What can hang from each mark
J577: J257
J479: J215 J280
J847: J215 J280 J842 J968
J280: J694
J215: J847
J842: J847
J257: J847
J694: J215 J280
J968: J479 J694

Known rows, with every way that one mark hangs from another
J479(J215): -0.21 0.36 0.76 -0.23 0.60 0.05 -0.54 -1.11 -0.05 -0.15 0.36 -0.44 -0.88
 0.06 -0.71 -0.56 0.33 0.24 -0.33 0.27 -0.85 2.55 1.58 -1.44 0.63 1.15
 -0.28 -0.79 0.27 -0.58 -0.42 0.13 1.91 0.60
J215(J847(J280)): -0.13 -0.81 -0.03 0.52 0.41 0.42 0.91 1.68 0.24 -0.68 0.56 -0.11 -0.70
 0.06 -0.27 -0.85 1.47 0.48 -0.43 -1.95 -0.46 -1.28 0.47 -0.38 1.67 1.47
 0.50 -0.82 -0.44 -0.10 -0.74 -0.49 0.30 1.04
J257(J847(J215 J280)): -1.34 -0.68 0.02 0.73 0.11 -0.49 1.55 2.67 -0.29 -0.74 0.79 -0.82 -0.75
 -0.26 -0.75 -0.81 1.99 -0.05 -0.70 -3.26 -2.74 -2.62 0.77 -0.83 2.52
 0.76 0.98 -1.54 0.38 0.66 -0.04 0.06 1.14 1.38
J280(J694(J215(J847(J842 J968)))): -1.59 -0.13 -0.53 0.34 1.08 0.25 -0.11 1.49 0.06 1.92 0.89 -0.82 -0.40
 -0.47 -0.17 0.50 1.33 0.32 -0.34 -1.03 0.81 -1.56 0.67 0.04 2.34 1.39
 0.97 -1.91 -1.14 -1.46 -0.49 0.28 1.36 1.85
J968(J694): -0.61 -0.20 0.25 -0.07 0.16 0.24 -0.53 0.03 -0.16 -0.77 0.43 -0.01 -0.63
 0.13 -0.10 -1.29 0.61 0.25 0.01 1.11 0.64 -0.61 -0.38 0.58 1.13 1.11
 0.29 -0.84 0.20 -0.45 -0.70 -0.68 2.69 0.26
J842(J847(J215 J280(J694) J968(J479))): -1.62 -1.44 -0.04 0.26 -0.40 0.05 0.86 2.88 -0.01 -0.33 0.98 -0.57 -0.96
 -0.47 0.16 -1.18 2.07 0.37 -0.64 -3.72 -0.77 -0.81 1.24 -0.90 2.13 1.08
 0.69 -0.94 -0.21 -0.11 -0.38 -0.15 4.72 2.16
J577(J257(J847(J215 J280(J694) J842 J968))): -3.81 -0.49 -0.32 0.97 1.07 -0.52 0.17 2.22 0.05 -0.09 1.43 -1.11 -0.71
 -1.19 0.41 0.99 1.27 -0.17 -0.17 -5.90 -1.85 -3.46 -0.36 -0.61 3.62
 0.71 1.07 -2.26 -0.28 0.64 0.95 0.79 3.07 1.66
J215(J847(J280(J694) J842 J968(J479))): -1.76 -1.38 -0.10 1.22 0.75 0.77 0.56 1.96 0.24 -0.10 0.87 -0.13 -0.79
 -0.38 1.12 0.36 1.64 0.06 -1.41 -4.71 0.53 -0.01 -0.87 -0.07 2.11 1.55
 1.60 -0.61 -1.30 -0.32 -0.24 -0.25 1.67 2.36
J577(J257(J847)): -0.78 -1.06 0.81 -0.41 0.55 -0.32 -0.07 -0.11 0.16 -0.53 0.40 -0.25
 -0.61 -0.20 -0.87 0.36 -0.47 0.21 -0.05 -1.15 -0.45 -2.59 -0.15 -0.73
 1.24 0.74 0.55 -1.63 0.32 -0.20 -0.07 -0.13 0.83 0.05
J257(J847(J215 J280(J694) J842 J968(J479))): -3.05 -0.98 0.07 1.34 0.51 -0.13 1.42 3.06 -0.30 -0.28 1.18 -0.74 -0.82
 -0.63 0.44 0.31 2.24 -0.41 -1.79 -6.10 -1.61 -1.67 -0.72 -0.48 3.07
 0.87 1.84 -1.36 -0.30 0.40 0.35 0.23 2.83 2.71
J479(J215 J280): 0.47 0.53 1.21 -0.06 0.88 -0.03 -0.47 -1.52 -0.07 -0.42 0.30 -0.47 -1.13
 0.08 -0.92 -0.29 -0.31 -0.01 0.05 -0.20 -1.49 4.17 1.44 -1.94 0.77 1.60
 0.29 -0.06 0.27 -1.06 -0.41 0.02 2.38 0.93
J215(J847(J280 J842 J968)): -1.17 0.02 -0.97 1.34 0.48 0.32 0.89 2.36 0.03 0.24 0.85 -0.07 -0.50
 -0.35 0.45 0.26 1.61 0.45 -1.13 -3.66 -0.54 -2.93 -0.57 -0.74 2.62 1.10
 1.31 -1.03 -1.47 0.20 -0.53 0.19 0.21 1.84
J479(J215(J847(J842 J968)) J280): -0.51 0.64 0.74 1.13 1.29 -0.28 0.33 0.66 0.17 0.49 0.69 -0.67 -0.85
 -0.59 -0.15 0.20 0.13 0.19 -1.30 -2.16 -1.39 1.45 0.26 -2.65 2.04 1.65
 1.21 -0.12 -1.27 -1.11 -0.82 0.42 1.45 2.05
J257(J847(J215 J968(J479(J280)))): -0.49 -0.59 0.59 0.52 0.21 -0.19 2.33 2.04 -0.29 0.00 0.68 -0.35 -0.91
 -0.08 -0.79 -0.92 1.67 -0.28 -1.92 -3.84 -1.73 -1.57 -0.45 -2.22 2.23
 0.70 1.56 -0.04 -0.30 -0.58 -0.31 -0.18 2.65 2.36
J694(J215(J847) J280): 1.17 -0.09 -0.01 0.25 0.49 0.79 1.02 2.23 0.19 1.83 0.20 0.12 -0.19 0.60
 -1.96 -0.65 2.63 0.25 -1.05 -0.07 0.36 -1.31 0.76 -0.49 1.75 1.56 1.36
 -1.30 -0.51 -1.12 -0.36 -0.33 -0.26 0.92
J280(J694(J215(J847(J842 J968(J479))))): -1.57 -0.97 -0.01 0.45 1.03 0.65 0.26 1.34 0.14 1.56 0.72 -0.45 -0.51
 -0.19 -0.01 0.37 1.58 -0.01 -1.47 -2.23 1.35 -0.86 -0.31 -0.08 1.85
 1.42 1.85 -1.12 -1.36 -1.42 -0.38 0.02 1.77 2.24
J694(J215): -0.18 0.34 -0.26 -0.44 0.32 0.48 -0.09 -0.26 -0.29 1.00 0.19 -0.13 -0.46
 0.56 -1.42 -0.67 1.41 0.21 0.07 0.92 0.15 -1.05 1.22 0.00 0.99 0.86
 0.87 -1.53 0.00 -0.74 -0.33 0.16 1.09 0.75
J215(J847(J280 J842 J968(J479))): -1.40 -0.89 -0.29 1.53 0.39 0.60 1.29 2.40 0.05 -0.14 0.64 0.30 -0.60
 -0.02 0.54 -0.15 2.21 0.12 -2.42 -4.84 -0.01 -2.37 -1.44 -0.89 2.05
 1.20 2.12 -0.41 -1.53 0.13 -0.54 0.05 0.50 2.29
J479(J215(J847(J842 J968(J694))) J280): -1.08 0.78 0.85 1.30 1.12 -0.45 -0.35 0.86 0.16 0.09 0.82 -0.67 -0.83
 -0.81 0.18 -0.89 0.16 0.05 -1.10 -1.76 -0.94 1.13 -0.92 -1.91 2.61 1.86
 1.12 -0.07 -1.06 -1.15 -0.83 -0.01 2.99 2.06

Rows
-2.95 -1.23 1.26 0.66 1.30 -0.48 0.32 0.76 0.06 -0.22 1.05 -0.79 -0.94
 -0.86 0.23 0.86 0.25 -0.61 -1.03 -5.62 -1.05 -0.74 -1.30 -1.52 2.51
 1.14 2.07 -0.85 -0.51 -0.63 0.34 0.33 3.94 2.04 -> J577(J257(J847(J215 J842 J968(J479(J280(J694))))))
-3.80 -1.38 0.26 1.20 0.91 -0.25 0.63 1.66 0.00 -0.52 1.18 -0.76 -0.82
 -0.92 0.61 0.81 1.66 -0.43 -1.48 -6.92 -1.21 -2.57 -1.59 -0.90 2.92
 0.79 1.86 -1.57 -0.38 0.66 0.88 0.54 3.33 2.06 -> J577(J257(J847(J215 J280(J694) J842 J968(J479))))
-1.97 0.66 -0.66 0.43 0.16 0.04 0.59 2.00 -0.32 0.29 1.23 -0.60 -0.54
 -0.31 0.07 -2.43 1.96 0.37 -0.41 -0.53 -0.36 -3.23 -0.29 -0.56 2.41
 0.64 0.44 -1.09 -0.49 -0.26 -0.42 -0.07 4.35 1.27 -> J847(J215 J968(J694))
-1.73 -0.45 1.73 0.66 1.05 -0.57 -0.06 -1.19 0.14 -0.35 0.42 -0.32 -1.06
 -0.41 -0.37 1.32 -0.35 -0.44 -2.06 -5.01 -1.32 1.13 -1.59 -2.95 1.75
 0.99 1.95 -0.29 -0.45 -0.39 0.27 0.54 2.41 1.98 -> J577(J257(J847(J842 J968(J479(J215 J280)))))
-0.71 1.59 -1.08 1.11 0.17 0.64 0.03 1.94 -0.47 1.96 0.45 0.52 -0.09
 0.07 -0.97 -0.23 2.90 -0.13 -1.02 -0.94 0.59 -2.72 -1.22 0.48 2.82 0.91
 2.10 -1.81 -0.63 -0.43 0.20 0.11 2.55 1.37 -> J847(J842 J968(J694(J215 J280)))
-1.29 0.53 -1.17 1.20 0.20 0.52 0.43 1.14 -0.37 0.06 0.68 0.16 -0.54
 -0.04 0.39 0.49 1.74 0.21 -0.69 -3.47 -0.72 -2.48 -0.33 -0.37 2.28 0.67
 1.26 -1.28 -0.79 0.60 -0.03 0.47 1.45 1.39 -> J847(J280 J842 J968)
-1.43 -0.39 -0.66 1.11 0.85 0.41 0.30 2.29 0.19 0.19 0.99 -0.46 -0.67
 -0.80 0.95 0.48 1.32 0.36 -0.27 -3.67 -0.28 -1.21 0.20 -0.05 2.79 1.51
 0.71 -1.34 -1.03 -0.35 -0.25 -0.04 1.62 1.78 -> J215(J847(J280(J694) J842 J968))
-0.82 -1.00 0.85 -0.02 -0.17 -0.05 -0.13 0.78 0.24 -0.50 0.83 -0.37
 -1.26 -0.62 -0.07 -0.05 0.82 0.46 -0.61 -3.32 -0.85 3.37 1.21 -1.63
 1.39 1.38 -0.38 -0.47 0.15 -0.42 -0.34 -0.29 4.16 2.01 -> J842(J847(J280(J694) J968(J479(J215))))
-0.71 -0.80 0.86 0.26 1.08 -0.03 -0.20 0.44 0.55 -0.42 0.88 -1.05 -1.16
 -0.64 -0.08 -0.19 0.84 0.31 0.33 -1.85 -0.98 3.62 1.63 -0.79 1.62 2.07
 -0.71 -0.86 0.07 -0.75 -0.30 -0.30 2.04 1.32 -> J479(J215(J847(J280(J694))))
0.08 0.20 1.03 0.15 0.40 0.39 0.68 -1.23 -0.07 0.06 0.48 -0.09 -1.23
 0.18 -0.63 -0.84 0.67 0.00 -1.55 -2.27 -0.78 3.71 -0.05 -2.67 0.84 1.20
 0.73 0.70 -0.43 -1.19 -0.45 -0.01 3.25 2.04 -> J847(J968(J479(J215 J280)))
-1.13 -0.05 0.32 0.72 0.20 0.14 1.16 1.19 -0.35 -0.41 0.84 -0.22 -0.89
 0.01 0.02 -2.72 1.94 -0.18 -1.36 -2.27 -0.47 -0.58 -1.23 -1.14 2.08
 1.20 1.59 0.31 -0.57 -0.79 -0.55 -0.46 5.07 2.10 -> J847(J215 J968(J479(J280) J694))
-1.18 -0.05 -0.26 0.39 0.05 -0.45 1.80 3.10 -0.35 0.65 0.99 -0.87 -0.54
 -0.30 -0.77 -0.93 1.81 0.29 -1.19 -2.04 -2.04 -4.31 0.57 -1.57 2.74
 0.23 0.40 -1.45 -0.24 0.07 -0.26 0.12 1.94 1.57 -> J257(J847(J215 J968))
-2.38 0.37 -0.04 1.46 0.59 -0.38 0.30 3.04 -0.09 0.66 1.11 -0.26 -0.26
 -0.78 -0.46 0.18 2.20 -0.26 -1.40 -3.53 -0.95 -5.38 -2.07 -0.92 3.88
 0.59 2.11 -1.97 -0.52 0.70 0.53 0.28 3.18 1.02 -> J577(J257(J847(J215 J842 J968(J694(J280)))))
-0.01 0.24 -0.16 1.06 0.70 0.45 0.48 2.35 0.03 1.84 0.15 0.10 -0.10 0.43
 -1.50 0.45 2.34 -0.08 -1.24 -0.78 0.56 -1.62 0.04 -0.23 2.20 1.65 2.57
 -1.69 -0.80 -0.89 -0.31 0.12 -0.61 1.06 -> J694(J215(J847(J842)) J280)
0.46 0.03 0.15 0.58 0.30 0.51 0.41 2.58 0.20 1.20 0.36 0.15 -0.25 0.28
 -1.65 -1.57 2.64 0.11 -0.77 0.67 0.58 -1.17 -0.29 0.35 2.15 1.79 1.42
 -1.27 -0.25 -1.23 -0.50 -0.83 1.33 0.92 -> J968(J694(J215(J847) J280))
-0.80 -0.39 0.77 0.36 1.52 0.13 -0.55 0.38 0.14 0.91 0.46 -0.78 -0.71
 -0.33 -0.57 0.80 0.33 -0.18 0.62 -0.87 0.44 1.93 0.72 -0.07 1.98 2.23
 1.71 -1.26 -0.35 -2.02 -0.54 0.05 1.30 1.56 -> J479(J280(J694(J215(J847(J842)))))
-0.51 -0.77 0.04 -0.32 -0.14 -0.04 -0.66 1.11 0.05 0.39 0.37 -0.57 -0.76
 -0.28 -1.00 -0.19 1.17 0.47 1.35 -0.46 -0.03 0.26 2.42 0.48 1.70 1.55
 0.39 -2.06 0.69 -0.82 -0.40 0.01 2.72 1.05 -> J842(J847(J280(J694(J215))))
-2.91 -0.35 -0.32 1.04 1.05 0.02 -0.16 1.50 -0.27 -0.43 1.04 -0.98 -0.75
 -0.32 0.44 0.28 1.83 -0.28 0.53 -2.81 -0.81 0.05 0.95 0.35 2.36 1.39
 1.25 -1.74 0.09 0.26 0.32 0.60 2.91 1.30 -> J847(J215 J280(J694) J842)
-0.92 -0.15 -0.05 0.62 0.89 0.10 -0.04 1.28 -0.03 1.08 0.28 -0.52 -0.22
 0.23 -0.86 0.16 1.30 0.10 -0.77 -0.33 0.69 -2.53 0.42 -0.15 1.64 1.38
 2.22 -1.62 -0.86 -1.01 -0.77 0.43 -0.40 1.24 -> J694(J215(J847(J842)))
0.52 -0.06 0.01 0.24 -0.97 0.46 0.51 2.32 -0.16 1.57 0.27 0.77 -0.35
 0.31 -1.52 -1.51 2.82 0.32 -1.68 -0.64 0.97 -2.27 -0.59 -0.36 2.05 1.04
 1.63 -0.92 -0.19 -0.76 -0.64 -0.65 3.49 1.56 -> J842(J847(J968(J479 J694(J215 J280))))
-0.35 -0.25 -0.43 0.41 0.42 0.40 0.73 1.73 0.13 0.49 0.53 -0.31 -0.50
 0.23 -1.20 -0.98 2.36 0.31 -0.28 -1.67 -0.39 -1.80 0.72 -0.13 1.93 1.43
 1.14 -1.40 -0.47 -0.69 -0.39 -0.05 -0.09 1.37 -> J694(J215(J847(J280)))
-0.98 -1.32 2.42 0.60 1.62 -0.07 -0.51 -0.74 0.44 -0.61 0.49 -0.73 -1.26
 -0.39 0.23 0.53 -0.33 -0.44 -1.14 -2.32 -0.02 5.82 0.14 -1.41 0.96 2.42
 1.55 0.26 -0.32 -1.85 -0.71 -0.08 2.29 2.01 -> J968(J479(J215(J847(J842)) J280(J694)))
-0.80 0.26 1.08 1.48 0.08 -0.11 0.69 2.02 -0.11 0.24 0.49 0.26 -0.69
 -0.25 -0.50 0.28 2.00 -0.47 -3.21 -3.54 -1.20 0.66 -1.94 -1.43 2.67
 1.03 1.96 -0.60 0.03 0.12 0.06 -0.34 2.39 2.01 -> J257(J847(J842 J968(J479(J215) J694(J280))))
-2.05 -0.05 -0.34 1.40 -0.13 -0.03 0.84 2.29 -0.48 0.18 0.59 0.23 -0.53
 -0.19 -0.29 -0.55 2.81 -0.46 -2.13 -4.77 -0.90 -2.91 -2.25 0.46 2.90
 0.61 2.61 -1.42 -0.39 0.23 0.05 0.10 1.93 2.57 -> J257(J847(J280 J842 J968(J479 J694(J215))))
0.00 0.71 1.01 0.51 0.80 -0.33 0.21 0.81 0.30 -0.05 0.90 -0.78 -1.04
 -0.73 -0.26 -1.85 0.35 0.38 -0.63 -0.76 -0.95 1.60 -0.36 -2.20 2.26
 1.72 0.00 0.27 -0.61 -1.55 -0.93 -0.62 3.30 1.90 -> J479(J215(J847(J968(J694))) J280)
-2.15 -0.76 0.14 1.06 0.28 -0.35 1.71 2.76 -0.48 0.06 0.79 -0.39 -0.55
 -0.12 -0.13 0.16 1.90 -0.31 -2.91 -3.82 -0.95 -4.24 -0.97 -1.35 2.37
 0.30 2.38 -1.06 -0.68 0.38 -0.29 0.44 1.79 2.17 -> J257(J847(J215 J842 J968(J479)))
0.18 0.02 1.65 -0.33 1.21 -0.09 -0.75 -1.59 0.16 -0.34 0.52 -0.94 -1.32
 -0.36 -0.51 -0.07 -0.58 -0.04 0.94 -0.29 -0.90 6.83 1.97 -1.33 0.79
 1.89 -0.37 -0.34 0.70 -1.58 -0.15 -0.19 3.59 0.89 -> J479(J215 J280(J694))
0.18 -0.82 1.36 0.20 0.20 0.45 -0.01 -0.96 -0.12 -1.28 0.19 0.36 -0.99
 0.36 -0.18 -1.68 0.54 -0.20 -0.84 -0.63 0.67 2.04 -1.35 -0.22 0.72 1.69
 1.44 0.42 0.17 -1.17 -0.89 -0.99 3.39 1.08 -> J968(J479(J280) J694)
